Each row comes from the steps of one walk. Every step used is in the known rows, and no mark comes twice. Write the walk behind each row, first mark first.
In the rows, zero is written as 128.
Known rows:
nusot/fepa/zuvin/nenof/fireta/nube: [113 168 130 165 107 107 145 169 124 172 138 106  79 106 117 150 138 116
 117  95  94 127  99 140 146 157 152 119 190 140 213 146 130 115 124]
nube/fireta: [118  96 123 129 136 113 148 128 100 140 119 116 113 137 122 114 122 116
 130 111 113 145 119 137 138 120 150 116 141 111  93 124 125 136 146]
lami/nube/nusot/fepa/zuvin/nenof: [106 181 124 155 109 109 147 179 142 179 151 109  87 121 144 126 134 120
 126  92  71 135  92 153 156 148 131 109 192  43 166 164 128 127 131]
lami/nube/nusot: [112 134 120 136 127 112 148 150 129 156 133 115 122 135 165 105 129 123
 144  92 105 153  95 143 151 125 132 118 154  43 148 139 125 136 135]
tudok/fepa/nuzesur/nube/vabal/nenof/fireta: [ 88 118 128 180 120 113 148 114 132 168  98 117  74 102 129 127 142 115
 119  93  98 138 128 114 107 143 143 121 164 205 124 105 136 151 131]
nenof/lami/fepa: [118  96 121 116 121 120 139 155 150 175  97 116 111 117 126 106 134 129
 149 105 107 139  94 121  97 127 164 127 137 100 101 118 134 128 123]
nusot/fepa/zuvin: [118 185 127 145 116 112 149 154 125 130 129 113 112 121 125 141 134 117
 135  96 111 120 119 139 125 129 136 101 158 142 148 140 127 119 140]
lami/nube: [111 131 121 129 129 114 141 150 137 142 121 116 125 120 148 106 132 112
 151 105 118 156 105 138 135 127 145 123 134 113 145 129 126 129 128]
nusot/fepa/nuzesur: [126 183 133 134 114 108 140 136 122 122  97 117 123 117 128 143 139 122
 139  88  86 131 110 136 121 131 137  99 134 156 118 135 131 122 137]
givur/nusot/fepa/nuzesur: [124 213 130 126 124 105 137 125 104 107  79 118 121 112 131 141 140 134
 138  86 108 125 121 136 111 132 130  94 108 118 144 134 127 128 136]
nube/zuvin/nenof: [107 114 125 129 126 113 139 150 135 182 111 111  97 127 122 130 127 100
 123 112  91 127 116 134 176 134 155 123 157  83 137 154 128 152 149]
nuzesur/nube/fireta: [119  87 119 150 134 112 152 117 104 146 123 114 100 124 107 108 123 102
 128 112 117 123 120 124 125 116 154 114 151 136 113 121 123 135 139]
vabal/fepa/zuvin/nenof: [112 133 126 136 130 116 140 157 167 157 122 107  93 120 137 141 125 114
 115 106  81 108 131 129 132 156 169 140 172  88 169 142 128 134 146]
nuzesur/nube/zuvin: [115 104 120 153 130 110 148 133 122 159 112 111  97 118 117 124 127  86
 130 105 120 110 124 121 150 114 151 113 165 127 157 135 124 143 137]
tudok/fepa/zuvin/nenof/fireta/nube: [ 99 125 135 176 110 112 145 171 135 177 147 106  69 108 128 119 130 106
 112 115 108 111 104 128 142 160 161 143 213 122 209 140 130 138 131]
tudok/fepa/nusot: [ 85 104 138 136 126 122 144 138 131 142 144 111 117 137 153  93 127 130
 138 120 148 108 113 134 143 124 150 120 158  96 151 138 126 153 160]
nenof/fireta/nube/vabal/fepa/nuzesur: [110 114 121 155 133 108 143 151 125 151  94 110  92  96 144 149 137 145
 116  66  80 147 126 128 116 152 164 138 196 158 189 109 134 126 116]
givur/nusot/fepa/nuzesur/nube/fireta: [127 162 125 153 130 101 145 113  80 116  88 116  89 105 103 130 135 117
 121  93 104 116 125 131 101 126 139  90 139 134 130 125 124 127 126]
nenof/zuvin: [117 122 122 133 127 111 144 139 109 129 124 117 120 135 139 117 129 115
 168 105 131 126 135 126 152 125 138 115 118 153 119 130 126 141 148]
nube/tudok/fepa/nuzesur: [108 144 129 156 111 111 139 132 143 124 127 115 116 110 158 114 123 106
 134 104  99 101 132 133 117 133 144 114 190 130 154 136 127 147 138]
nusot/fepa/vabal/nenof: [108 168 125 146 119 120 153 107 146 117  91 118 126 130 130 126 135  93
 127  94 109 180 113 138 147 137 114  90 122 155  97 123 128 116 161]
zuvin/nenof/nusot/fepa: [113 154 136 141 122 118 141 143 134 151 129 114 125 112 102 116 132 113
 134  98 104 160 111 133 149 141 135 103 105  98 113 155 125 139 163]
nuzesur/nube/vabal/nenof/tudok/fepa/nusot: [ 66 115 135 165 120 122 153 122 130 120 132 112  99 128 133  77 130 142
 125  95 157 131 138 128 147 124 128 112 179 155 137 120 123 169 170]
nuzesur/nube/nusot: [119 129 120 151 124 112 156 118 125 155 130 112 114 137 140 111 127 113
 134  95 112 108 104 122 139 114 138 110 151  71 148 136 124 141 148]
nenof/nusot/fepa/tudok: [117 153 132 152 131 114 151 153 105 113 146 116 140 113 106 122 135 102
 128  91 141 166 107 130 124 129 136  92 148  95 154 144 117 131 147]
nenof/nuzesur/nube/fireta/fepa/zuvin: [126 125 109 163 125 102 163 162 115 150 109 111  83 117  84 110 127 104
 125  86  89  77 148 124 124 128 141 125 192 105  76 107 121 124 121]
tudok/fepa/zuvin/nenof: [ 97 144 135 152 113 118 143 159 154 166 139 110  87 119 125 110 127 106
 123 125 102 100 118 127 135 147 154 132 181 104 140 149 128 149 151]
nube/tudok/fepa/zuvin/nenof: [ 93 147 126 161 107 116 142 155 162 160 161 108  90 111 142 112 118 100
 119 121  99  84 133 136 134 146 152 124 211  95 183 157 124 151 146]
fireta/nube/nusot/fepa: [121 173 128 154 114 110 154 146 102 137 127 110 124 134 132 115 128 136
 130  79 109 141  86 140 158 126 121  97 183  75 183 141 124 125 148]
nube/zuvin/nenof/tudok/fepa: [ 98 101 142 152 117 115 137 159 116 133 117 111  88 118 104  96 125 105
 120 115 126 138 124 130 171 134 139 131 185 104 107 157 126 178 164]
fepa/zuvin/nenof/lami/nube/tudok: [105 143 110 135 105 111 137 183 173 209 158 111  90  96 133 121 123 108
 132 103  86 117 111 149 128 141 154 126 197  67 211 152 126 120 104]
vabal/fepa/zuvin: [118 133 124 140 136 114 145 152 150 127 120 110 108 123 147 140 125 116
 125  97 104 114 137 129 120 141 159 132 175 109 169 127 127 127 141]
nenof/fireta/nube/zuvin: [115  97 124 158 128 106 146 155 101 163 114 110  94 119 136 139 128 102
 123  93 123 143 110 134 169 132 152 125 190 127 205 130 127 135 123]
nube/zuvin/nenof/fireta/fepa/tudok: [108  93 121 151 131 106 147 166 117 187 111 110  81 119 118 141 135  95
 103  96  96 131 111 128 157 149 164 135 216  46 161 141 127 147 123]
fireta/fepa: [125 145 121 129 126 113 147 132 135 136  90 115 134 132 140 103 126 127
 142  88 104 123 121 128 134 129 139 123 147  87 104 116 127 131 146]
tudok/fepa/nuzesur/nube/zuvin/nenof/nusot: [108  97 139 186 119 108 141 148 148 175 120 111  74  93 111 105 126  69
 113 106  82 104 129 115 154 148 152 120 190 103 131 153 126 162 144]

Which walk is each row?
[ 95 103 115 175 108 122 153 104 169 159 122 115  99 100 108  91 120  73
 119 109 129 136 119 120 112 127 126 104 181 139 145 117 126 131 138] : nuzesur/nube/tudok/fepa/vabal/nenof/lami
[102 172 113 163 130 109 156 124 114 125  64 114  87 106  77 133 145  72
 118  86 128 143 144 126 156 126 104  83 120 133 106 125 120 134 144] : givur/nusot/fepa/vabal/nenof/nuzesur/nube/zuvin
[135 153 121 152 115 104 148 121 149 138  79 115 113 115 141 114 130 110
 137  78  73  86 124 117 114 135 147 121 168 119 119 111 128 123 126] : fireta/fepa/nuzesur/nube
[114 202 124 120 116 111 138 160 122 183 109 112  88 102  83 138 137 138
 125 101 114 119 107 137 111 136 137 106 129  68 168 152 129 125 129] : givur/nusot/fepa/zuvin/nenof/lami
[100 108 122 135 127 111 135 170 143 188 118 112  90 114 133 116 130  94
 130 112  88 150 109 142 177 140 154 129 168  79 156 152 127 145 130] : lami/nube/zuvin/nenof
[108 215 127 133 120 111 140 149 124 146 113 111  95 112 116 139 136 126
 125 103 108 109 122 139 129 144 139 103 133  81 173 155 124 132 144] : givur/nusot/fepa/zuvin/nenof
[121 177 132 158 121 111 152 158 130 126 143 113 124 113 124 128 129 107
 136  85 116 137 128 139 134 135 128  95 146 120 139 143 123 123 147] : nenof/nusot/fepa/zuvin
[111 145 126 141 117 118 153 108 147  84  92 118 134 141 149 105 127  94
 128  87 126 179 129 137 161 134 114 109 129 138  86 119 122 134 168] : fepa/vabal/nenof/tudok
[115 153 123 166 122 110 161 139  99 137 146 111 111 124 108 126 138 107
 119  92 128 123  87 123 121 116 136  91 190  72 182 147 119 133 138] : nuzesur/nube/nusot/fepa/tudok
[ 97 136 119 163 133 119 157 110 145 157 117 117 120 115 125 101 127 110
 131  81 116 159 139 119 139 129 130 100 124 142 125 113 122 145 159] : nuzesur/nube/vabal/nenof/nusot
[102 163 119 151 119 112 150 108 150 158  89 117 102 118 143 129 135 118
 127  80  77 127 133 121 125 134 140 106 149 175 131 107 129 135 139] : fepa/nuzesur/nube/vabal/nenof
[121 134 115 140 123 115 157 124 156 132  83 115 133 125 141  96 127  99
 133  84  95 134 122 130 138 133 129 118 155  85  74 117 126 117 147] : fireta/fepa/vabal
[100 138 122 166 132 115 151 178 162 170 139 104  95  95 126 114 120 129
 105  74  75 136 141 130 150 165 158 132 216  79 202 137 122 132 145] : fireta/nube/vabal/fepa/zuvin/nenof/nusot
[ 92 108 111 139 138 120 146 156 145 182 101 109  85  93  61 122 143 131
 125  94  89 115 142 109 119 135 160 139 133 132  99 129 128 152 141] : zuvin/nenof/nuzesur/nube/vabal/fepa
[114 163 131 135 109 111 143 160 143 128 132 111 104 130 131 119 127 118
 127  99 103 113 128 139 154 142 145 129 162 104 136 152 123 143 153] : fepa/zuvin/nenof/tudok
[110 194 125 130 137 112 146 140  84 104 112 116 126 116 109 132 141 121
 127  99 156 144 109 130 106 124 138  92 137  82 187 140 117 134 137] : givur/nusot/fepa/tudok
[106  75 123 159 127 109 142 138 125 205 119 109  65 109 106 144 136  85
 117 114 104 117 114 121 157 134 167 130 155 127 159 147 130 151 129] : nuzesur/nube/zuvin/nenof/fireta
[104 115 111 162 125 112 160 129 147 152  84 114  92 121  97 126 136  55
 121  93 106 132 142 121 172 125 123 107 145 145  90 119 122 134 143] : fepa/vabal/nenof/nuzesur/nube/zuvin
[106 155 122 164 125 111 153 111 153 155 103 118 115 111 141 117 131 109
 127  69  79 144 143 120 133 140 133 100 138 154 124 111 125 138 146] : fepa/nuzesur/nube/vabal/nenof/nusot
[121 205 118 156 116 102 141 108 118 107 105 115 109  92 134 137 134 112
 133  85 109  89 137 133  98 125 134  83 150 135 203 138 120 129 123] : givur/nusot/fepa/nuzesur/nube/tudok
[116 170 127 128 106 114 140 172 140 196 128 111  90 106  77 141 135 127
 127 104  94 125  97 137 121 137 145 112 152 105 144 151 133 118 130] : nusot/fepa/zuvin/nenof/lami
[110 180 121 155 108 110 150 170 137 168 128 109  80 102  59 138 146 102
 132 102  91  83 124 123 129 135 142 112 142 148 125 148 125 128 133] : nusot/fepa/zuvin/nenof/nuzesur/nube
[112 121 125 151 116 109 148 146 121 192 134 108  96 134 146 126 130 126
 118  93  93 134  85 135 172 146 150 131 176  47 196 146 129 139 139] : zuvin/nenof/fireta/nube/nusot
[ 99 158 123 158 128 118 155 132 136 148 118 115 133 122 142  96 122 128
 127  70 112 182 129 132 165 142 126 104 156 118 170 110 121 135 158] : fireta/nube/vabal/nenof/nusot
[ 94 154 113 147 127 113 150 199 149 176 118 104  80  98  90 130 135 140
 113  79  72 110 142 127 143 155 158 142 205 108 171 130 125 133 132] : fireta/nube/vabal/fepa/zuvin/nenof/nuzesur
[113 161 128 138 126 115 149 151 103 117 131 115 129 121 105 134 140 112
 129 102 135 148  99 131 116 123 144  98 161 118 161 141 122 127 139] : nusot/fepa/tudok
[120  99 116 142 134 108 148 152 115 144 102 116 110 124 138  87 122 120
 136  93  93 159 117 143 136 134 142 127 181  75  91 109 126 125 122] : lami/nube/fireta/fepa
[108 132 118 133 120 114 145 147 140 175 112 112 100 113  73 118 142 102
 140 111 101  97 122 113 137 127 153 129 105 125 103 139 124 144 141] : zuvin/nenof/nuzesur/nube
[ 74  79 141 151 119 114 134 185 132 147 148 107  79 118 143  79 128 114
 124 115 133 137 116 151 192 140 144 132 213  67 161 164 124 172 150] : lami/nube/zuvin/nenof/tudok/fepa/nusot
[116 176 116 132 114 108 150 180 155 173 103 111  99 123 103 121 135 119
 132  88  68  82 138 129 146 148 142 136 160  65  87 132 126 132 137] : fireta/fepa/zuvin/nenof/nuzesur
[ 84 120 128 160 114 117 146 144 139 130 168 106 120 124 171  85 114 125
 128 107 143  91 119 144 156 130 149 111 231  90 252 140 118 144 147] : fireta/nube/tudok/fepa/nusot
[114  83 120 165 126 106 146 140 132 201  95 108  68 108 110 129 133  92
 117  96  88 107 120 119 155 142 159 136 184  96 137 133 131 147 126] : nuzesur/nube/zuvin/nenof/fireta/fepa
[116 126 123 149 126 109 146 155 115 148 111 109 110 126 136 117 121 103
 127  94 115 131 113 135 176 126 146 116 199 106 199 133 122 133 137] : fireta/nube/zuvin
[106 126 131 158 127 111 137 178 131 170 131 112  98  95 111 114 132  91
 129  96  94 183 110 146 178 146 133 105 156  83 141 163 125 141 137] : lami/nube/zuvin/nenof/nusot/fepa
